Each row comes from the steps of one path. Every step used is in the known rows, and no mark comes twice. Write the path behind each row, first mark first.
Known rows:
kerula/lisif/fuven/zubin: [ -1   7 -12   1 -22  -7   4  -5   2   4 -12  -4  -4  15   7 -12   5   5
   7   6 -31 -13  14 -13 -15  10  13  -3  17   9 -10  49  -6 -14  -2  16
   0 -17 -13  21   1   6   1  -7  -5   1  -4  24  15]
zubin/sukuf/nabab/gavun: [  1  27   3  -8  16 -30   4 -13  20  -3  -3 -12 -11  10  11  19  27  11
  16 -16 -14 -16 -11 -18  -3  27   8  16  19   0  21   1 -27  22   5  17
   5 -57  25  12 -12 -15  13 -12  -7   0 -14   6   7]
lisif/gavun/nabab: [-16  11 -13   0   0  31   0 -18  24  -2 -14 -18   0  15 -20   7  -3   6
  10 -19  -2 -20  -1 -24  -6  19  11  10  25  -9   2  18  -7  16  -4  22
   1 -73  41  20  -5 -21   6  -9  -6  -4   8  24  12]
peri/zubin/gavun: [  5  25 -11  -8 -11 -10   2  -8   2  -5  -3  -6  -2  18  25 -11  28  14
  20  -6   2 -19  -3 -16   2  20   2  -8 -17  -2  13   6 -32   9  -7   7
  -7 -35  20   5  -1 -16  13 -19  -7  -2  -6  10   3]
lisif/fuven/zubin/gavun/sukuf/nabab: [ -5  23  -7  -9  11 -11   5 -23  25  -5  -7  -8  -6  13   3   8  20   3
   4  -3 -14 -16  -5 -10 -10  28  14  29  42   8   6   2 -15  12   8  17
   8 -72  40  13  -6 -11  12   0  -5  -1 -15  12   8]
getik/zubin/nabab: [ -2  11   8   2  -7  -3   3 -18  17 -11 -12  -7   2  11  -8  -4  13  13
  10  -3 -21 -13 -20  -4   0  20   7  16  29   6  11  17 -14   8   1  11
  -6 -39  31   2  -3 -15   4 -15   2   2 -13  10  16]
zubin/gutuv/peri/gavun: [-20  16  -2 -20 -18  -9 -10  -6   2  -2  -3  -5  -7  15   5  -6  -6   8
  11  15 -15 -21  25  -4  -6  27   6  -5 -51   0  -5 -14 -31   6 -15   4
   7 -19  19   7   3 -10  10 -20 -12  -4   2   2  -3]
zubin/lisif: [ 10  14  -5   3 -12  18  11  -4  -7 -10  -9  -2  -1  17   9  -6  24  17
   5   0  -4   3  -1 -16  -3  41   5  -4 -26   0 -12 -31 -15   2  -4  13
   5  -3 -10   6  -1  -5   8 -12  -9  -8  12  35  18]
fuven/zubin/gavun/nabab: [ -7  16 -12   9  -1  22   5 -13  17  -3 -11 -15  -3  16  10  -1  20  13
   5 -31  -2 -22   4 -12  -6  12  11  10   7   1   2   1 -15  -1  -1  15
  -4 -58  46  16  -4 -16  16 -12  -3  -2  -3  22  11]
peri/zubin/sukuf: [ 12  26   4 -34 -22  -4  -7 -22   0  -9 -10  -2   5  11   3  -7  35   8
   6   4 -27  -7  -1 -19   5  30  12  18  44   0   3  65 -24  10   1  20
  -6 -15  30  12   0  -4  -1 -12  -7  -8  -5   4   7]
peri/sukuf/zubin/nabab: [  4  17  13 -14  -9  -5   5 -21  11 -14  -5  -7   2  11  11  13  20  13
   5  -3 -22 -10 -14  -4   5  23  12  22  24   8  13  36 -20  19   2  16
  -2 -44  47   4  -3 -10   3 -10   0   3  -2  15  19]
zubin/lisif/gavun: [ -7  14 -19   1 -14  30   3 -12  -1  -3 -14  -7  -2  16  -1  -5  10  12
  14  -1  -2 -10  -3 -33  -5  45   2 -11   3  -2   1 -10 -16  28 -10  22
   8 -50  -1  19  -1 -19   4 -19 -18  -5  17  31  15]
getik/zubin/lisif/gavun/nabab/peri/sukuf: [ -9  21  -3 -38 -19  -4   2 -22  18  -8  -8 -10   3  13  19  -2  38  19
   3   1 -23  -7   3 -29  12  19   5  24  38  22   9  71 -40   0  -6  28
  -6 -32  39  26  -3  -9  11 -16  -4  -1  -5  20  15]
getik/gavun/sukuf: [  1  21   6 -11  -8  15   1 -22   7  -8 -13  -5  -2  19   2 -10  32  19
   4 -14 -20 -10   5 -18  -4  20   2  33  42  -6 -14  25  -7  -3  -1   8
  -9 -67  26  13  -4 -15   9  -6  -6  -5  -1  10  12]
gutuv/gavun/sukuf/zubin: [  8  16  13 -20 -16   6   3 -15   4   4  -6  -6 -10  15  17   7  36  14
   6  14 -22 -15   8 -11  -4  19   4  20  12   8  -2  36 -11  10  -3  11
  -6 -59  29   3  -2  -8 -12 -18   1  -1  -4   6  14]
sukuf/gavun/nabab: [ -9  12  -8   1  13  19   6 -14  19  -1  -7 -21  -2  14 -12  15  17   8
  12 -17   6 -19  -2 -16  -3  14   9  20   9  -7   9 -10 -11   5   0  12
   4 -59  37   8  -9 -19  11 -11  -1  -3  -2  21  10]
kerula/zubin/gavun/sukuf: [ 12  23   6 -20  -7   4   3 -20  15  -5 -10  -8  -1  20  10 -16  36  19
   6  -6 -28 -14  12 -15  -2  19   3  21  19   4 -15  29 -13  -3  -1   8
  -7 -63  28  14  -1 -11  15  -2 -11  -4  -7  10   6]
getik/gavun/sukuf/zubin/lisif: [  6  20   3  -4 -29  26  14 -10   0  -3 -12  -2  -6  17  27  -2  44  18
   2  -8  -5   1   6 -20   0  39  -1   8  -2  12 -11  -9 -16  11  -4  18
   2 -51  13  11   0  -7   6 -20  -4  -5   8  37  19]
getik/gavun/sukuf/nabab/peri: [-11  13   1 -23  21 -33   2 -24  30  -3   1 -11 -14  15  18  17  20  22
   2   1  -5 -16   0 -15   6  17   8  33   9  20  17  -4 -34   3  -3  18
   6 -36  35   4  -7  -2   9  -8   4  -2 -13   4  12]
fuven/zubin/gutuv/peri: [ -8   0   0 -25 -19  17 -10  -7   6  -4  -5  -4  -8  11   0  -5  25  14
  -8   4 -23 -19  30  -1 -11  26  -2   2 -43   0 -15  10 -25 -22 -10  10
  12   1  24   4   7  15  -6 -21  -8  -3  -9  -7   4]
getik/zubin/gutuv/gavun/nabab: [-17  17   0  -1   3  22  -2  -9  16  -6 -17 -16  -6  15  -5  -3  23   5
   9  -9 -11 -26   7 -11  -6  10   8  12   4   0   3  24  -8  -7   1  15
   1 -49  30  16  -3 -15   7 -28  -6   1  -3  20  11]
zubin/lisif/gavun/nabab/peri/sukuf: [ -6  21  -5 -38 -10  -5   2 -22  15 -11  -6 -10   3  15  19   3  32  19
   2  -2 -20  -6   5 -28  11  21   9  24  27  17   7  60 -40   1  -5  27
  -2 -28  38  24  -3  -8  13 -10  -7  -2   2  21  15]
zubin/sukuf/gavun/nabab: [ -8  18  -6  -7  12  17   3 -21  16  -4 -12 -19   1  12 -12  14  28   8
   8 -21  -1 -17  -2 -18   0  21  14  29  38  -5   9   4 -12  11   3  16
   3 -65  46  12  -9 -21  12 -11  -4  -4  -1  21   9]
fuven/zubin/gutuv/gavun/nabab/peri: [-16   9  -6 -15  13 -11  -3 -14  21   0  -5 -15 -16  16  23   8  24  21
   1  -4 -10 -27  17 -14   4   1  11  14 -16  23  12  17 -31 -11  -7  21
   3 -15  33  10  -3   0   8 -22   0   0  -8   9  13]
lisif/fuven/zubin/gavun/nabab/peri: [-17   6 -17  -7  12 -25   2 -17  27   0  -5 -15 -10  18  18  11  17  22
   4 -13   1 -25  10 -17   5   1  14  14  13  22  10  11 -26  -5  -6  18
  -2 -42  39   9  -3  -6  13  -9   6  -2  -9  15  12]
fuven/zubin: [ 11   6  -4   0 -21  17   1  -7   1   3  -4  -3 -10  12  16  -8  22  13
   0   5 -26 -16   9  -9 -15  15   4   2  -5   3  -5  28 -13 -12  -4  13
  -6   9   5  10  -2   5  -4 -15  -2  -2  -9   2  14]
getik/gavun/nabab/peri: [-18   7  -5 -10  13 -16   1 -17  26  -2  -3 -16 -11  19  16  14  15  25
   5 -17   5 -21   6 -17   9   3   8  21   0  13  12   3 -28  -6  -8  16
  -3 -38  36   8  -6  -7  12 -15   6  -3  -3  15  15]
lisif/fuven/zubin/gutuv/peri/sukuf/nabab: [-12  18  -3 -34  -4 -16  -1 -18  21 -10  -3  -6  -3   8   1  12  20  -3
   0  13 -22 -13   3  -6  -7  31   9  25  21   9   8  39 -30   0   6  21
  15 -32  39  17  -3   4   5 -11  -8   1 -15   7   6]
peri/zubin/gutuv/gavun/sukuf/nabab: [ -4  29   5 -24  11  -5   0 -20  22  -7  -6  -9 -10  12   5   5  24   0
   6  10 -19 -17  -1  -9  -7  27   9  27   8   7  12  15 -26  10   6  20
  14 -50  38  12  -6  -7   8 -13 -10  -1 -15   7   6]
gutuv/zubin/gavun/sukuf/nabab: [  0  27   5 -20  14  -8   6 -21  22  -3  -4 -10  -6  13   4   7  22   4
   7  -4 -16 -13  -6  -6  -5  30   8  28  19   4   2  -3 -21  18   7  17
   8 -63  46   9  -5 -12   9  -5  -4   1 -15   7   8]
nabab/gavun/sukuf/zubin/lisif/fuven: [ -8  12 -15   1 -18 -16  11  -8  10  -3 -14  -2  -2  18  -3   9  23   5
  13   5  -8  -7   3 -22  -7  24  12   2  52  11 -13  30   3  11   1  15
   2 -78   1  13  -1  -9   5  -6  -1  -4   2  36  15]
getik/zubin/nabab/peri/gavun: [-19  19  -1 -12  -7 -39  -2 -15  15   1  -2  -9  -9  15  22   0  -7  16
  17  13 -13 -22   3 -10   6  13  11   6 -14  22  20  -5 -40  19 -13  10
  -4 -28  26   7  -3 -21  17 -19   0   0  -5   8   6]
gutuv/peri/sukuf: [  7  14   5 -47 -20  -8  -3 -17  -2 -13  -1  -4   9  13   4  -3  26  16
   3  13 -32   0   9  -9   0  28   3  24   0  -3  -6  56 -36 -12  -4   9
  -5 -13  35  12   2  -2   0  -8 -11  -3  -2   0   9]

Which path is each row?
[-13  20 -23 -14  -9 -32   8 -12  12  -4 -12  -3  -2  19   6   2  15   1
  17  17  -6  -8   3 -22  -3  22  14   5  37  21   2  33 -19  10   1  20
   8 -65  14  18   1 -10  12 -11  -9  -3  -3  34  12] | gutuv/gavun/sukuf/nabab/peri/zubin/lisif/fuven
[ -1  24   2 -35   0 -19  -2 -24  19  -6  -4  -7  -2   7   1  13  18   0
   6   6 -14  -9  -7  -8  -1  39  12  27  18   4  19  15 -37  18   5  22
  12 -37  51  10  -4  -4   2 -12  -8  -3 -14   4   4] | gutuv/peri/zubin/sukuf/nabab
[  1  26   1  -6   9 -25   5 -13  19   1  -3 -11 -13   9  19  16  31  10
  13 -17 -19 -18  -7 -18  -6  24   7  14  19   5  21   9 -30  20   5  20
   5 -53  27  16 -12 -12  13 -15  -7   1 -18   5   8] | fuven/zubin/sukuf/nabab/gavun
[ -2  21   1 -13 -28  13  14 -10   5  -5  -9  -5  -5  16  39   5  45  19
   3 -10  -1   0   5 -22   9  34   0  10  -4  21   1   9 -31   9  -5  24
   2 -42  25  18  -1  -6  11 -27  -3  -2   8  42  21] | getik/gavun/nabab/peri/sukuf/zubin/lisif
[ -9  22  -1 -19   3 -10  -8  -4  -4  -6  -8  -7 -15  18  24  -9  32   9
  15  19 -16 -29  14 -13  -1  13   3  -5 -36   8  14  31 -30  -5  -6  12
   5  -3   2   8   0  -5   3 -39 -15   1  -5   5   7] | nabab/peri/zubin/gutuv/gavun
[-14  14   4 -29  18 -30  -2 -21  31  -2  -2 -11 -17  13  17  11  31  18
  -1  14 -15 -22   5 -14   6  15   7  28   7  28  18  13 -34  -1  -3  21
   8 -25  29   5  -5   1   4 -18   3   0 -21  -1   9] | getik/zubin/gutuv/gavun/sukuf/nabab/peri
[-18   7  -8 -18  12 -11   0 -19  29   2  -6 -20  -8  18   8  10   0  24
   6 -11  -5 -18   9 -25   9   9  12  11  -9  17  13  12 -32   3 -12  26
   6 -40  29  15  -4  -6   9  -8  -1  -2   3  22  15] | kerula/lisif/gavun/nabab/peri
[ -6  22   3 -30 -25  12  -7 -19   9  -1  -9  -4  -5  15   7 -15  19  12
  -3   4 -38 -15  30 -10 -10  22   7  21   1   9 -19  26 -25  -2  -9  12
   2 -46  41  17   2  -7  11  -5 -10  -6  -7  -1   1] | fuven/zubin/gutuv/peri/gavun/sukuf
[  3  29  -6 -24 -17  -7  11 -10   7  -2  -6  -4  -7  17  39  -7  35  15
  11   7  -6  -1   5 -22   6  31   2   3 -32  25  11   1 -51   9  -7  26
  11 -24  26  16   0  -5  17 -23 -12  -4  -3  29  13] | gutuv/gavun/sukuf/nabab/peri/zubin/lisif
[-15  17  -2   0  12  21  -2  -9  12  -8 -15 -16  -6  17  -6   2  17   6
   8 -12  -9 -25   8  -9  -6  12  13  12  -6  -4   1  11  -8  -6   1  15
   4 -44  30  14  -4 -14   9 -21  -9  -1   3  22  11] | zubin/gutuv/gavun/nabab
[-11  11  -4 -28  21 -28  -1 -26  33   0   1 -13 -13  14  10  18  13  20
   1   8  -9 -17   1 -19   5  20  10  28  11  21  17   2 -34  12  -5  24
   9 -38  36   5  -7  -2   5  -4   2  -3 -12   2  11] | lisif/gavun/sukuf/nabab/peri
[-18   4 -12 -16  13  -8  -2 -20  30   1  -4 -18  -9  17   4  15   6  22
   5  -8   0 -22   6 -24   7   9  11  14   5  14  13  13 -28   6 -10  23
   2 -40  38  10  -5  -8   6 -10   3  -4  -1  12  13] | lisif/gavun/nabab/peri
[  0  24   1 -12  19  -7   5 -23  24  -8  -4 -10  -5  13   1   9  20   8
   4  -4 -10 -13 -10  -9  -6  33  12  31  21   2   9 -18 -19  14   6  15
   9 -64  40   7  -8 -13  12   0  -5  -3 -12   9   8] | zubin/gavun/sukuf/nabab
[-15  15  -8  -3  -1  28   2 -16  22   0 -16 -21   2  17 -14   0 -10   8
  12 -24  -9 -14   4 -24  -3  19  12   6   4  -5   2  15 -14  11  -6  26
   7 -73  29  28  -4 -17  11  -5 -11  -2  13  38  15] | kerula/lisif/gavun/nabab
[ 10  15  14 -29 -28   1   3 -12   5  -4   0  -4  -3  11  17  12  36  11
   4  18 -21  -9   1 -13   2  21   3  15  19   5   2  64 -16   6  -2  14
  -9 -24  21   5  -3   0 -12 -17   6  -1  -3   8  15] | peri/sukuf/zubin
[ -1  16  12 -25 -23  -5   1 -17  16   7  -1  -6 -12  14  22  10  24  16
   3  15 -19 -16  14 -13   2  16   6  19  10  17  -1  32 -19  16  -9  14
  -5 -54  35   4  -2  -6  -4 -12   8  -4  -6   5  10] | nabab/peri/gavun/sukuf/zubin
[  4  22   2 -25   4  -4   1 -17 -10   3  -6 -10  -4  10   3   6  47   6
  17   3 -16 -16  -1 -17   4  31   3  20  32  -2   5  14 -19  22   3  11
   3 -35  19   6  -4 -17   0 -27  -9   1  -7   4   6] | gutuv/zubin/sukuf/gavun
[  5  18  -4 -18 -18  -7  -4 -21  -5  -6 -19  -1   2  10   2 -10  28   8
  -1  -2 -41  -8  10 -17  -5  28  21  19  69   8  -9  61  -8   0   5  21
  -2 -24   9  23   1   0   0  -6 -10  -3   0  19  13] | kerula/lisif/fuven/zubin/sukuf
[ -1   3 -18   4 -21  -3   1  -8   4   2  -9  -1  -6  14   1  -5  13   4
   5  11 -24 -19  10 -12 -18  10  11   1  36   6 -10  51   1 -10   0  12
  -6 -19   0  14   0   3  -4 -10   0  -1  -9  10  14] | lisif/fuven/zubin
[ -2  19   2 -38  -9 -35   2 -21  10 -13  -5  -7   4  14  24  -2  23  19
   3   4 -38  -6   3 -17  10  12  15  25  32  25   9  80 -40  -7  -2  24
  -3 -14  27  22  -1   0  13  -3  -7   3  -4  19  18] | kerula/lisif/fuven/zubin/nabab/peri/sukuf
[  2  20   6 -17  15  -4   4 -23  27  -8  -3  -9  -5  12 -10  13  13   5
   1   6 -16  -9  -9  -7  -9  30  12  34  23   0   4  -3 -15   9   7  17
   9 -48  36   6  -8  -6   4   4  -1  -4 -12   7  10] | gavun/sukuf/nabab
[  4  13  -3 -39 -33  -8  -3  -8   9   2   2  -5   0  15  10  -7  13  10
  15  14 -11  -9  12  -9  -2  17  -4  -3 -44   0   6  43 -46  -5 -12  11
   1 -17  41   5   4   2  -3 -19  -5  -5 -13  -5   2] | gutuv/peri/zubin
[-22  16  -1 -16 -15   8  -3 -11  27   1  -8 -17  -4  16  -3   0  -6   3
  10  -8 -12 -23  24  -5  -5  12   8   6 -29   3  -5  10 -25   0  -8  14
   7 -56  50  21   1 -12  19 -16  -9  -3   1  20   1] | kerula/zubin/gutuv/peri/gavun/nabab
[ -3  16  12 -16 -12  -6   3 -24  15  -6  -7  -8  -2  12   9  10   9  15
   5  -6 -22 -13  -1  -1   0  24  11  24   8  12   7   9 -25  24  -4  13
   2 -74  66   4   0 -15   7  -8  -2   0  -3  10  13] | gutuv/peri/gavun/sukuf/zubin/nabab
[ -4  23 -10 -11 -26   6  11  -7  10  -3  -7  -6  -5  19  37  -7  32  18
  11 -12   6  -3   5 -25   8  25  -1  -4 -30  19   7   2 -44   5  -9  25
   5 -27  24  18   0  -6  20 -26  -7  -5   2  37  15] | getik/gavun/nabab/peri/zubin/lisif
[-14  17  -5 -15  -3 -35  -4 -11   8   2   3  -8 -11  18  21   2 -10  16
  16  19  -9 -21  12 -12   3  15  12   1 -31  13  11 -12 -35  13 -15   7
  -4 -10  11   5  -4 -15  13 -14  -2  -4   1   5   4] | nabab/peri/gavun
[ 12  22  14 -36 -13  -2  -4 -19 -10  -4 -11  -2   2  10  -4  -4  36   6
   5   2 -41  -7   4 -10   3  31  10  19  48  -2 -20  60 -10  14   6  19
  -6 -13  29  11   4  -4  -9 -17  -5  -1  -4   1  11] | gutuv/zubin/sukuf
[ -6  25   3 -20   0 -22   3  -8  23  -2   0 -11 -13   9  25  13  36   9
  10 -13 -22 -19   4 -16  -6  20   0  10  -7   9  18  26 -41   7   1  20
  10 -46  32  19  -9  -4  15 -20  -9   4 -22   2   5] | fuven/zubin/gutuv/peri/sukuf/nabab/gavun
[  1  15  11 -53 -26  -1  -7 -13   7 -14  -3  -4   4  13   6  -9  37  11
  -1  14 -38  -9  21  -9   1  25  -2  17  -8   3 -12  77 -33 -21  -4  13
   2  -5  28  18   4   8   4 -16 -15  -1  -6   2   5] | kerula/zubin/gutuv/peri/sukuf
[-18  21  -5 -16   6 -43  -2 -13  17   2   5 -10 -13  15  22  11 -13  11
  16  20  -5 -22   6 -10   2  19  14   7 -31  16  21 -24 -41  21 -11  11
   4 -19  20   6  -6 -16  15 -14  -2  -2  -3   7   3] | sukuf/nabab/peri/gavun
[ -4  27   9 -33  -9 -16  -1 -24  14   0  -5  -8  -5  17  14  -6  12  16
   6   4 -36 -13  15 -11   3  13  11  26  17  18 -11  31 -29  15  -7  16
  -3 -52  50  14   0 -15  15  -3  -3  -2  -7   2   7] | gutuv/zubin/nabab/peri/gavun/sukuf
[ -5  18  -2  -3   1  11  -6  -2 -13  -5 -12  -5 -16  15  20 -12  34   8
   8  13 -24 -30  16  -8 -11  18   5  -3 -27   3   3  19 -15 -10  -2   9
   4  -1  -9  11  -1  -5   0 -38 -18   3  -2   7  10] | fuven/zubin/gutuv/gavun
[ -8   2   9 -35 -19  15  -9 -11  12  -4  -5  -6  -7  12  -4   4  30  15
  -8   6 -20 -16  29  -3  -5  28  -2  11 -30   2 -17  16 -20 -12  -9  11
  12 -28  35  -1   7  13 -10 -17  -2  -5  -7  -5   4] | gavun/sukuf/zubin/gutuv/peri
[-11   3  -4 -16  15 -17   0 -17  29  -2   0 -16  -9  17   5  16  10  24
   1  -5  -3 -18   7 -15   7   4  13  19  -5  13   8   8 -25  -8  -7  18
  -1 -18  36   3  -5  -1   5  -5   9  -5  -5   9  14] | gavun/nabab/peri
[ -8   7 -10  -2  -1 -31   4  -6   5  -6 -13  -7   5  21 -22  -3 -15   4
  17  12 -19  -7   3 -14  -7  15  20  -2  26  -3 -12  35   5  -8   0  10
   3 -40 -27  14   0  -2   2   7  -6  -2   9  38  15] | kerula/lisif/fuven
